(in the rows, 128 means zero)
Known rows, with every step that occurs
M -> C: [125 103 138 152 130 106 118 101 139 133 106 141 124 120 131 139 127 142
 131 128 103 126 143 138]
D -> J -> C -> K -> S -> P: [118 128 126  90 164 190 117 156 127  98 161  90 109 115 124 153 135 174
 138  96 130 112 130  86]
C -> K -> D -> J -> U: [126 135 136  91 142 222 135 127 108  92 161  91 104 121 125 142 129 158
 149  91 146  79 151 101]
P -> C -> K -> D -> J: [ 92 118 130  76 119 193 128 140 115  94 113  88 115 118 136 131 120 151
 163 101 104  70 138 116]
S -> K -> D -> J -> U: [108 121 155  92 162 183 169 111 135  91 196  80 102 137 132 124 147 157
 150  85 141 100 168  83]
M -> C -> K -> S -> P: [137 125 123  72 129 152  96 123 124  88 137 134 126 137 119 173 130 144
 138  85 109 100 141 127]
C -> P: [160 131 125 108 117 170 125 135 136 139 117 130 127 132 128 133 132 117
 113 105 139 134 149 143]
S -> P -> U -> K: [126 119 125 133 148 129 151 108 120 115 179 159 110 126 137 143 139 170
 129  75  96 127 209 131]
P -> U -> K -> S: [103 138 103 133 108 122 141 117  93 139 173 138 139 128 125 135 116 180
 157 111  58 105 187 111]
D -> J -> U -> K -> S -> P: [116 129 138 102 160 151 143  99 107 113 209 112 110 119 113 140 153 193
 162 107  86 110 173  74]
J -> U -> K -> S -> P: [134 149 123 104 149 141 132 125 100 112 202 137 127 143 111 149 143 181
 145 120 106 112 185  87]
C -> K: [144 142 125  78 125 165 108 143 122 106 129 122 128 127 132 144 115 115
 130 110 126 112 108 137]
C -> K -> D -> J: [114 122 136  77 127 216 134 123 117 108 131 101 107 120 136 148 118 136
 143  83 119  84 132 130]
F -> M -> C -> K: [147 118 135  93 126 113  97 120 106 114 128 115 112 126 157 132 114 134
 111 101  97 103 136 154]
M -> C -> K -> S -> P -> U: [127 129 116 103 127 148 110 113 125  74 154 135 124 134 117 171 141 174
 144  53 109  95 182 122]
M -> C -> P -> U -> K -> D: [126  99 121 162 108 172 145  99 119 156 124 166 119 132 146 157 118 170
 129  69  64 100 252 161]
D -> J -> C -> P: [136 112 138 151 153 181 131 142 147 153 119 101 104 107 140 120 136 159
 117 118 131 144 150 111]
M -> C -> P -> U -> K -> S: [128 114 111 145  98 141 121  99 114 153 141 151 134 129 129 154 121 182
 146  86  43 106 222 134]
K -> D -> J -> U: [111 125 143 142 146 185 158 114 120 112 158  93 107 124 121 122 144 169
 147 104 143  97 165  94]
C -> P -> U -> K -> D: [131 126 110 140 104 197 154 126 113 145 151 158 121 139 141 147 116 159
 127  70  94 101 240 151]
M -> C -> P -> U: [144 108 129 163 115 139 124 103 148 127 117 142 119 122 137 141 139 158
 123  76 109 124 203 152]
M -> C -> K -> D: [124 112 130 110 119 176 109 123 120 112 101 140 125 138 135 164 108 129
 129  96 114  82 149 151]
C -> K -> S -> P -> U -> J: [102 146 105  67 116 181 109 114 103  80 186 147 131 134 123 152 116 166
 146  51 103  94 169 107]
C -> K -> D: [126 137 115  80 116 202 121 149 111 108 125 122 126 142 130 156 110 114
 125  97 137  83 135 139]
S -> K -> D -> J -> C: [ 87 101 145 123 171 177 166 140 149 120 165  88 102 130 152 125 128 160
 133 102 129 113 167  90]
D -> J -> U -> M -> C -> P: [161 130 153 129 175 174 152  86 149 132 144 105 110 118 119 133 152 164
 139  98  93 116 214 123]
M -> C -> K -> D -> J: [109  93 144 101 130 197 118  98 123 113 111 116 106 114 136 156 116 148
 144  82  96  80 141 140]

Rows
[121 134 117 130 139 203 119 182 118 115 122 122 124 137 142 152 106 141
 111 123 151  97 150 119] => J -> C -> K -> D
[ 96 106 150  74 142 174 170 109 139 105 170  88 104 135 143 129 135 134
 145  73 116 103 154 112] => S -> K -> D -> J
[105 136 116 102 123 115 116 152 125  90 136 112 139 142 117 132 151 160
 152 123 113 108 154 100] => K -> S -> P -> C
[126 126 149 136 155 150 134 103 121 112 165  89 106 106 119 111 149 171
 149 120 137 123 139  92] => D -> J -> U
[121 137 121 134 152 126 162 103 136  98 166 134 128 149 107 159 151 177
 150  67  78 104 244 128] => K -> S -> P -> U -> M -> C
[124 133 119  89 134 134 131 128 107 129 174 148 130 139 123 154 129 156
 138 109  75 118 169 115] => U -> K -> S -> P
[150 140 128  88 152 152 127 115 131 120 119 131 130 136 128 161 109 122
 135 110  75 100 163 158] => U -> M -> C -> K
[125 129 129 165 150 111 156  95 140 124 138 138 124 134 129 137 134 161
 145  95  77 111 228 146] => P -> U -> M -> C
[119 102 131 151 149 217 154 140 120 177 131 125 104 115 151 138 114 169
 120 112  88 116 197 123] => U -> K -> D -> J -> C -> P
[104 134 132  93 138 201 125 143 110  77 138  81 113 118 127 127 134 175
 167 113 130  64 154  91] => P -> C -> K -> D -> J -> U
[124 102 133 172 153 175 154 121 130 159 156 124 101  98 152 123 125 200
 128  96  78 134 213 111] => D -> J -> C -> P -> U -> K
[110 125 134  83 133 161 158 136 135 105 164 116 122 155 140 139 125 117
 131  89 130 105 162 126] => S -> K -> D
[120 107 142 106 156 213 164 149 160 133 154  91  98 135 155 133 131 151
 116  79 137 122 182 105] => S -> K -> D -> J -> C -> P
[115 110 125 127 113 210 167 100 116 149 157 129 101 115 143 139 126 177
 142  53  76  99 231 141] => C -> P -> U -> K -> D -> J
[108 107 143 173 165 142 139 133 138 141 129  99 107 102 139 116 133 167
 131 139 123 136 133  97] => D -> J -> C
[124 124 130 139 145 130 149 118 141  88 167 139 109 130 127 136 155 157
 126  65 147 132 188 123] => S -> P -> U
[ 95  99 136 130 149 180 178  88 118 114 184 139  89 121 141 143 141 188
 144  45  90 101 235 127] => S -> P -> U -> K -> D -> J
[118 139 115 123 128 134 142 128 124  87 178 122 125 140 109 143 152 170
 142  70 133 115 192 107] => K -> S -> P -> U
[141 150 126 119 172 139 178 120 143  95 180 135 113 144 121 138 152 154
 131  64 124 123 236 138] => S -> P -> U -> M
[165 131 128 118 145 153 138 111 152 148 108 140 130 138 127 149 127 125
 119 101  83 124 207 164] => U -> M -> C -> P
[139 112 134 105 129 141  95 111 132 115 105 141 127 123 133 156 116 127
 128 110 101 109 118 147] => M -> C -> K
[124 151 113 124 128 129 129 127  89 139 185 125 142 134 114 136 122 177
 158 149  86 103 165  87] => J -> U -> K -> S
[138 100 122 160 116 135 127  87 130 158 128 166 119 118 142 148 122 170
 127  84  56 124 218 156] => M -> C -> P -> U -> K
[145 128 116 134 116 162 145 117 121 148 153 151 124 122 139 134 121 158
 127  84  82 125 210 145] => C -> P -> U -> K
[142 151 115  45 128 175 112 147 116  81 159 122 130 141 113 165 132 128
 137  86 128 103 127 114] => C -> K -> S -> P
[155 108 132 146 116 108 131  96 109 153 149 145 105 125 166 123 120 176
 106  74  48 121 237 165] => F -> M -> C -> P -> U -> K
[122 121 138 123 162 181 119 149 129 120 132  97 105 102 142 131 120 157
 132 123 124 118 109 101] => D -> J -> C -> K
[125 137 114  86 121 145  98 155 124  89 111 114 139 124 135 130 120 133
 150 131 113  99 113 124] => P -> C -> K
[122 133 116 129 101 170 118  99 124 139 144 154 129 122 141 124 117 151
 123  70 106 127 192 136] => C -> P -> U -> J
[149 137 131 100 169 155 146 106 140  81 157 146 112 136 126 166 140 154
 133  48  99 102 228 153] => S -> P -> U -> M -> C -> K
[ 95 101 135 118 134 175 160  98 104 153 149 126 109 116 141 137 115 157
 147 106  69  98 169 129] => U -> K -> D -> J
[105 133 122 131 162 177 111 137 124  99 172 155 112 120 146 143 113 180
 121  73 135 119 183 110] => S -> P -> U -> J -> C -> K
[134 125 135 139 158 114 147 102 142 142 116 135 131 137 128 143 127 133
 137 125  79 119 186 151] => U -> M -> C
